What can hang from each mark
K_652: K_42 K_471 K_798
K_798: K_244 K_652 K_785
K_564: K_889
K_785: K_127 K_798
K_471: K_652
K_889: K_564
K_244: K_42 K_913
K_42: K_244 K_652
K_375: K_471 K_889

Each row was made from one small tree. Brackets hold a mark, then the marks that hang from it, in the order of their numbers. Every link used is in the known rows. Write each row's tree.
Known rows
(K_42 K_244 K_652): [ 1.26  1.81 -0.01  0.87 -2.24 -2.22 -1.06 -0.12  0.42  1.53 -1.55  1.18
  1.13  0.39  0.56 -2.05  0.78 -2.79 -2.24  0.46 -0.28 -0.36 -1.24 -0.80]
(K_375 (K_471 (K_652 (K_42 (K_244 K_913)))) (K_889 K_564)): [-1.86  1.71 -2.39 -0.14 -1.04  0.78 -3.31  0.86 -0.77 -0.38 -2.50 -3.43
 -2.11  1.76 -1.42 -1.33  2.29 -2.09  5.35  0.48 -1.51  0.40  2.60 -1.04]
(K_244 K_42 K_913): [-0.30  0.14  2.98 -3.25  1.34 -1.46  2.24  0.80 -1.50 -0.60  1.26 -1.61
  0.37 -2.31  0.20  1.51  1.82  0.93 -0.27  2.98  2.64  1.77  0.26 -2.57]
(K_42 (K_244 K_913) (K_652 K_471 (K_798 K_785))): [ 2.36  0.32 -2.46  1.28 -2.38  1.18 -1.36  0.88  2.01  0.44 -0.34 -0.11
  1.50 -1.55 -2.15 -0.25 -3.35 -1.75 -0.93 -3.21 -0.77 -2.03 -0.68  0.51]
(K_375 (K_471 (K_652 K_42 (K_798 K_785))) K_889): [-0.76 -1.73 -2.95 -0.11  1.46  1.54 -1.98 -1.26 -0.31  0.86 -1.70 -1.41
 -2.72  2.53 -2.60  0.44  0.78  1.50  5.26 -0.25 -0.62  0.94 -0.65  0.95]
(K_42 (K_244 K_913) (K_652 K_471 K_798)): [ 2.31 -0.95 -2.06  0.71 -2.74  0.45 -3.80  0.78 -0.36  1.22 -0.44 -0.95
  0.47  0.02 -2.32 -0.33 -1.97 -2.78 -1.32 -1.79 -0.30 -2.29 -0.96 -0.91]
(K_375 K_471 (K_889 K_564)): [-2.24  1.48 -4.58  0.14 -1.59  0.54 -3.62  0.90 -1.62  1.78 -1.46 -1.78
 -1.81 -0.67 -0.68 -1.37  1.85 -1.95  3.27  2.99 -0.54  2.09  0.27  2.17]
(K_652 K_42 K_471 (K_798 (K_244 K_913) (K_785 K_127))): [ 0.04 -3.33 -1.31  1.38  2.05  0.80 -0.25 -0.52  0.38 -1.28  0.84  0.41
  0.94  0.35 -1.29  1.26 -1.65  2.06 -0.84 -2.54  0.38  0.64  1.00  2.44]
(K_471 (K_652 K_42)): [-0.41  0.24  2.15 -1.89  0.70 -2.74 -1.33 -2.07 -1.68  1.03 -1.25 -0.16
 -1.83  2.76 -0.49  0.32  3.44 -0.54  0.84  2.09  1.53  0.88  0.25 -2.62]
(K_244 (K_42 K_652) K_913): [ 0.67  0.59  2.12 -2.26  0.22 -2.15  1.25 -0.01 -0.52  0.33  1.95 -1.40
  0.96 -2.28  0.51  0.58  1.31  1.15 -0.72  1.94  1.63 -0.52  0.23 -4.20]
(K_375 K_471 K_889): [-0.04 -1.71 -2.84 -0.48 -0.45  0.79 -1.45 -0.38 -2.13  1.30 -1.47 -1.09
 -1.73  0.03 -0.65 -1.25  1.61 -0.27  2.98  3.07  1.00  1.94 -1.28  1.95]
(K_785 (K_798 K_652)): [ 0.62  1.22  4.10 -1.78 -0.60 -0.39  0.66  0.47 -0.51  1.40  0.25  0.15
 -0.27  0.67  1.30 -1.01  1.67 -2.29 -1.87  1.37  1.17 -0.93 -0.06 -3.64]
(K_798 K_652): [ 1.18  1.49  2.03 -1.30 -2.76 -0.70 -0.84 -0.15  0.53  1.71  0.32  0.99
 -0.36  1.20  0.76 -0.98  1.86 -0.81 -0.82  2.78  1.24 -0.27 -0.33 -4.25]
(K_244 (K_42 (K_652 K_471 (K_798 (K_785 K_127)))) K_913): [ 0.87 -2.20  0.91 -0.19  1.48 -0.71  0.39  0.86  0.30  0.30  3.07 -1.76
  1.93 -2.02 -0.64  1.17 -1.86  2.39 -0.20 -1.76  0.45 -2.24 -0.32 -0.65]
(K_471 (K_652 (K_798 (K_244 K_42) (K_785 K_127)))): [-1.78  1.29  3.00  0.86  3.68  1.36  2.24  1.29  0.74 -1.00  0.13  0.76
 -0.73  0.96  1.83  1.85 -0.49  2.30  0.43  0.12 -1.44 -0.36 -1.05  1.90]
(K_564 K_889): [-0.91  0.41  1.63 -1.74 -0.79 -1.43  0.57 -0.23 -1.41  1.75 -2.23  0.48
 -1.77 -0.04 -0.13 -1.87  1.21 -1.36 -1.32  2.15  2.97  0.63 -1.99 -0.22]
(K_471 (K_652 (K_42 (K_244 K_913)) (K_798 (K_785 K_127)))): [ 0.32 -0.54  3.57  0.29  2.58 -0.39  0.06  0.92  1.61 -0.66 -1.33 -1.08
  0.99  2.80 -1.62  0.46  0.50  0.25  1.12 -2.92  0.37 -0.65  0.91 -1.66]
(K_798 (K_244 K_42 K_913) (K_652 K_471) (K_785 K_127)): [ 0.61  0.34  2.96  0.56 -0.22  2.32  5.16  1.17  2.11 -3.32  3.33  0.60
  1.73 -2.02  3.94 -0.18 -1.86  3.29 -0.08 -0.72 -1.08 -2.02  1.58 -0.20]
(K_375 K_889): [-0.46  0.63 -0.50 -1.48 -0.42 -0.59 -0.67  0.02 -0.55  0.86 -1.30  0.30
 -2.07  0.12 -0.57 -1.46  2.66 -0.58  0.09  3.19  1.68  3.27 -2.34  0.00]
(K_375 (K_471 (K_652 K_42)) (K_889 K_564)): [-2.75  1.24 -3.33 -0.35 -0.67 -0.37 -4.39 -0.62 -1.77  1.32 -1.90 -2.41
 -3.20  2.30 -1.09 -1.06  2.97 -1.20  5.22  1.92 -1.22  0.97  1.50 -0.07]
(K_652 K_42 K_471 (K_798 K_785)): [-0.30 -2.67 -3.59 -0.17  0.26 -1.30 -2.62 -1.95 -0.64  1.37 -0.17  0.96
 -0.36  0.86 -3.55  1.56 -0.89  0.06 -0.17 -1.47  0.93  2.38 -0.81  2.18]
(K_375 (K_471 (K_652 (K_42 K_244) K_798))): [-0.12 -2.45 -1.12  0.59  0.92 -0.20 -3.63 -0.81 -2.76  1.39 -2.66 -1.49
 -1.19  4.11 -2.12  0.92  0.88 -1.48  3.27 -0.09 -0.59 -0.36  0.29  0.31]
(K_798 (K_244 K_913) (K_652 K_42 K_471) K_785): [ 1.36  1.01 -0.63 -0.13 -2.52  1.97  2.63 -1.70  2.67 -2.50  1.37  1.84
  0.41 -0.86  1.15 -0.23 -1.17  1.68 -0.01 -0.88 -0.39 -0.50  2.61 -1.99]
(K_244 K_913): [ 1.22  0.33  1.95 -2.43 -0.41 -0.51  0.35  0.44 -0.74  0.67 -0.03 -1.19
  0.20 -1.88 -0.62  0.35  1.76 -0.80 -0.90  2.88  3.31  1.08  0.50 -2.52]
(K_42 K_244 (K_652 K_471 (K_798 K_785))): [ 1.42  0.34 -3.57  2.22 -2.58  0.09 -2.15  0.11  1.37  1.46 -1.05  1.52
  1.04 -0.33 -1.70 -0.61 -3.06 -2.28 -1.42 -2.83 -1.73 -1.17 -2.12  2.65]

Which tree is each row?
[-4.22  2.28 -3.96  0.88  0.88  3.14 -3.20  1.67 -1.55  0.03 -1.20 -1.84
 -4.08  1.25  0.07  1.13  0.59  0.08  4.71  2.15 -3.51  0.52 -0.12  2.19] : (K_375 (K_471 (K_652 (K_798 (K_244 K_42)))) (K_889 K_564))
[ 0.50  2.27  0.57 -0.60 -1.79  3.05  4.98  0.29  2.22 -3.29  2.58  1.37
  0.34 -3.15  2.83  0.82 -2.15  2.38  0.26  0.27 -1.30 -0.93  1.30 -0.76] : (K_798 (K_244 K_42 K_913) (K_652 K_471) K_785)
[ 0.83 -0.61 -1.08 -1.04  0.17 -0.10  0.34  0.09  0.39  0.31  2.48 -1.14
  0.73 -2.96 -1.49  1.94 -1.97  1.50  0.08 -1.01  0.32 -1.18 -0.48 -1.05] : (K_244 (K_42 (K_652 K_471 (K_798 K_785))) K_913)
[ 0.41  1.12 -1.81  0.86 -2.50  0.84  1.73 -2.43  2.10 -1.50  0.71  3.38
 -0.01  0.39  1.64 -0.61 -0.88  1.22 -0.55 -0.54 -1.32  0.43  1.12  0.08] : (K_798 K_244 (K_652 K_42 K_471) K_785)
[ 1.64 -0.98 -1.54  2.27 -0.32  1.65 -0.63  0.17  1.59  0.25  1.52  0.58
  1.22 -1.48  0.30  0.09 -2.95  1.26 -1.70 -2.07 -0.90 -2.82 -0.36  1.76] : (K_42 (K_652 K_471 (K_798 (K_244 K_913) (K_785 K_127))))
[ 0.43  0.78  3.17 -1.67  0.37 -1.61 -0.23 -0.47 -0.61 -0.59 -1.98 -1.20
 -0.63  2.29 -0.76 -0.05  2.64 -1.58  0.97  0.58  1.15  0.21  1.22 -3.49] : (K_471 (K_652 (K_42 (K_244 K_913))))
[ 0.50 -0.60  1.48 -1.38  0.05 -2.56  0.03 -0.46 -0.64 -0.55 -1.71 -0.41
  1.19  1.15 -1.49 -0.49  2.40 -1.54 -0.88  0.21  2.10  2.61  1.21 -2.65] : (K_652 (K_42 (K_244 K_913)))
[-0.17 -4.43 -1.51  0.91  1.68 -1.99 -2.32 -1.05 -0.78  1.28  0.43  0.14
  0.95  1.86 -2.78  0.76 -0.68  0.90 -0.37 -2.34  1.04  1.36 -0.62  2.70] : (K_652 K_42 K_471 (K_798 (K_785 K_127)))
[ 1.64 -3.30  5.49 -0.30  0.57 -1.32  0.13  0.92 -1.19 -0.57  0.82 -1.93
  1.98  2.66  0.86 -2.38  1.07 -1.86 -1.38 -2.86  0.98 -2.71  2.06 -3.23] : (K_785 K_127 (K_798 (K_652 (K_42 (K_244 K_913)) K_471)))
[-0.83  0.71 -1.59  0.42 -0.52 -0.77  0.83 -1.29 -1.71 -0.46  0.95  1.62
 -0.82 -1.35  2.65  0.26 -0.31  0.67 -1.90  2.19 -1.41  0.07 -1.15  1.73] : (K_798 (K_244 (K_42 (K_652 K_471))))
[-1.14  1.88  0.08  0.25  0.45 -1.20  1.95 -0.80 -0.68 -0.41  0.73  1.93
 -0.30 -1.09  2.99  0.31  0.87  1.23 -2.29  2.63 -0.96  0.74 -1.00  0.04] : (K_798 (K_244 (K_42 K_652)))
[-0.93 -1.72  3.23  1.09  3.05 -1.19  2.21  0.40 -2.73 -0.59  1.65  0.03
  0.77 -0.48  4.15 -0.83  0.04  0.11 -3.13 -0.41 -1.00 -2.04 -0.58  2.55] : (K_785 K_127 (K_798 (K_244 (K_42 (K_652 K_471)))))
[ 2.59  0.10 -0.94  0.36 -3.33 -0.61 -1.38  0.03 -0.34  0.50 -0.38 -0.70
  1.02 -1.24 -0.30 -1.69 -0.83 -2.97 -1.40 -0.65  0.20 -2.12 -0.05 -0.88] : (K_42 (K_244 K_913) (K_652 K_471))
[-0.75  0.05  0.41  1.98  2.34  1.41  1.10  1.28  1.65 -0.10 -0.35  2.13
  0.98 -0.04  0.79  0.87 -1.10  1.30 -2.06 -0.25 -0.13  1.27 -1.25  3.47] : (K_652 (K_798 K_244 (K_785 K_127)))
[ 0.42  0.22  1.36  1.24  1.35  0.57  4.82  0.36  1.42 -2.43  2.63  0.46
  2.39 -3.52  3.48 -0.03 -1.89  3.14 -1.15 -1.03 -0.93 -1.56  0.88  2.05] : (K_798 (K_244 (K_42 (K_652 K_471)) K_913) (K_785 K_127))
[-0.22 -2.09 -3.53  1.00 -0.22 -1.04 -1.95 -0.80 -0.02  0.28 -1.69  1.29
  0.44  1.52 -3.42  0.69 -1.59 -1.40 -0.44 -3.12 -0.39  2.37 -1.01  3.20] : (K_652 (K_42 K_244) K_471 (K_798 K_785))
[-1.77 -1.67 -2.87  0.30  0.68  1.09 -1.50  0.12 -3.02 -0.09  0.47  1.11
 -2.01 -0.03 -0.31  2.47 -1.37  0.21 -1.30  1.51 -0.97  1.50 -2.14  3.63] : (K_652 K_471 (K_798 (K_244 K_42)))
[ 0.90 -0.92  6.69 -0.54  1.33 -1.16  0.71  1.44 -0.62  1.28  0.95 -0.67
  1.39  1.80  2.43 -2.08  2.01 -1.28 -2.20  0.28  1.47 -2.25  0.19 -2.97] : (K_785 K_127 (K_798 K_652))
[-2.58  2.88 -4.35  0.79 -0.48  2.86 -3.61  1.55  0.67  1.53 -1.69 -1.82
 -2.88  0.30 -1.67  0.28 -0.18 -0.90  5.31  0.78 -2.20  0.10  0.04  2.48] : (K_375 (K_471 (K_652 (K_798 K_785))) (K_889 K_564))
[ 0.60 -2.15 -2.57  0.16 -0.25  0.00 -1.27 -0.22  0.42 -0.64 -1.11 -0.02
  1.06  0.34 -3.84  1.04 -1.78 -1.05 -0.01 -3.46  0.48  1.72  0.36  1.34] : (K_652 (K_42 (K_244 K_913)) K_471 (K_798 K_785))
[-0.95  1.78 -1.69  1.10  0.93  2.01  1.01  0.44  1.81 -0.02 -0.98  2.78
 -0.25 -1.17 -0.12  1.69 -1.46  0.45 -1.76  0.64 -0.29  2.37 -1.40  3.04] : (K_652 (K_798 K_244 K_785))
[-0.65  0.28  0.26  2.28  1.28 -0.51  4.06 -0.39  0.93 -1.44  1.90  2.00
  1.78 -2.18  4.04 -0.44 -1.63  2.65 -1.58 -0.63 -1.88 -0.90 -0.59  4.08] : (K_798 (K_244 (K_42 (K_652 K_471))) (K_785 K_127))
[ 1.68  2.05  2.23 -0.61 -2.12 -0.51  2.71 -0.24  4.01 -1.37 -0.26  0.98
  2.35  0.50 -0.24 -1.32  0.48  0.05  0.23 -1.77  0.56  0.54  2.04 -4.67] : (K_798 (K_652 (K_42 (K_244 K_913))) K_785)
[ 0.95 -0.31  2.22 -1.53 -1.59  0.12 -0.63 -0.06 -1.75  1.33  0.54 -0.15
 -0.75  0.32  0.91 -1.02  0.46 -2.86 -1.47  0.69  0.80 -1.79 -0.22 -1.82] : (K_785 (K_798 (K_652 K_471)))
[ 0.12  1.57  3.13  0.99  2.46  0.09  5.85  0.78  2.71 -2.46  2.34  0.65
  2.96 -3.24  3.79 -0.09 -0.72  3.66 -1.47 -0.51 -0.52 -0.95  1.03  0.38] : (K_798 (K_244 (K_42 K_652) K_913) (K_785 K_127))
[-0.44  1.31  0.85 -0.45  2.03  1.58  0.76 -0.80  1.76 -1.19 -0.79  0.43
 -1.42  1.14 -1.01  2.28  0.10  1.59  0.79 -0.65  0.02  0.35  1.15 -1.52] : (K_471 (K_652 K_42 (K_798 (K_244 K_913) K_785)))
